What can hang from each mark
z89: z613 z773 z977
z773: z715
z306: z613
z613: z89 z715
z715: z613 z773 z977
z977: z89 z306

Known rows, with every way that one mark hangs from another
z715{z613{z89} z773}: [ -9   6 -27 -12  13  27   0  24  -6 -36 -20  -2 -20  -3 -14  25  15]
z977{z89}: [ -8   0  -6 -14  -1   5  14  16   1   0   5   4  -1   1   1  -1  -4]
z977{z89 z306{z613}}: [ 15   5  -4 -22   7   7  31  36   4   8 -10   3  -9   4  14  -5 -12]
z977{z89{z613{z715}} z306}: [ -6   0  -2 -32  16  16  26  28  10  12  -1  -5   3  10  -2  -1 -17]
z89{z613 z773{z715} z977{z306}}: [ 35   9 -14  33  18  -7  10  28   4  -3  -9  -3 -15   8  16  -6  -8]
z613{z89 z715{z977{z306}}}: [-29   5 -22 -18  16  20  29  23  20  15   0  -7  30  -7 -34   6  15]
z715{z977}: [-19  18 -10  20   6  -6   4   1 -10   9   3   0   7  -2 -10  13   9]
z613{z89{z773 z977}}: [ 14  -1 -33  14   2   1   0  18   3 -22   4  -7 -23 -13  -9  -9  15]
z773{z715{z977{z89}}}: [-23  12  -6  17  13   0  26  16   3  11   5   5  21  -8  -3  -1  -2]
z89{z613 z773}: [ 20   5  -8  14   2 -10 -22  17 -12 -13  -3  -9 -29   7  -4   2  -1]
z715{z613{z89} z773 z977{z306}}: [-21  23 -43  -4  21  24  21  42  -8 -13 -23   6  -4   7 -22  45  29]
z306{z613{z89 z715{z773}}}: [  9  -4 -18 -32  27  29   5  11   6 -30 -18 -25  -6 -25 -16 -11  -5]
z977{z306{z613{z89{z773} z715}}}: [ 19 -13 -20 -27  13  20  10  35  17 -13 -12 -20  -7 -11 -24 -17  -5]
z773{z715}: [  5  -5   9  12   7   1   8   0  14  -1  -3  -2  17  -4   5 -13  -9]
z977{z89{z613{z715} z773}}: [  0  -5 -10 -12   8  10  -6  24  -6 -14   6 -15 -19   0 -15  -7 -18]
z773{z715{z613 z977{z89 z306}}}: [-31  17 -13  15  14  13  42  43   1  12 -10  13  16  10   0  26  -3]
z715{z977{z306}}: [-13  17 -15   9   8  -2  21  19  -3  23  -3   8  15  10  -9  21  13]

Rows
[ 15   3  -6  -4  22  11  29   7   5   5  -7 -16  -4 -10  17 -15 -24]
z89{z977{z306{z613{z715}}}}
[  7   9  -6  -1  23   7  21   8   5   9   0 -11  -5   4  13  -2 -14]
z89{z613{z715} z977{z306}}
[  6  -4 -15 -23   9  14  11  41   0   0  -1  -7 -12  11 -14  -1 -16]
z977{z89{z613{z715} z773} z306}
[  6   0 -10  -7  25  13  17   2  14 -18  -1 -25 -10 -30   2 -25 -14]
z306{z613{z89{z977} z715}}
[-22   2 -31  -8   7  15  23  37  -5  11   3   1  11   2 -31  10  -2]
z613{z715{z977{z89{z773} z306}}}
[-25  14 -18  14  16  16  31  39  17   3 -14   4  21   2 -14  22  14]
z773{z715{z613{z89} z977{z306}}}
[  1  -8  -1 -25  17  19   9   7  18 -14  -5 -26   2 -24 -11 -23 -11]
z306{z613{z89 z715}}
[ 10  -6 -25 -15  -5   8  15  47   0   2  -1  11  -8  12 -10   4   3]
z977{z89{z773} z306}
[ -1  -4 -18   5   2  18  24  52   1 -11 -13  12  -8  15  -4  13 -12]
z977{z89{z773{z715{z613}}} z306}
[ 26  13 -16  34   7 -14 -14   9 -16 -17   2 -10 -42   1   9  -1  -3]
z89{z613 z773 z977}
[  2   6 -20  30   9  -2  13  30   1  11  -6   4  16   5 -16   7   7]
z89{z773{z715{z977{z306}}}}
[ -8   6 -12  25  16  13  19  13  13 -23  -5  -5  -6 -15  10   0  -2]
z773{z715{z613{z89{z977}}}}
[ 32  12 -21  22  10  -8   2  26  -9  -3  -4  -3 -33  12  11   5   1]
z89{z613 z773 z977{z306}}
[ -3  14 -37   7  20  22   8  19 -10 -40 -16  -3 -30  -9   1  23  13]
z715{z613{z89{z977}} z773}
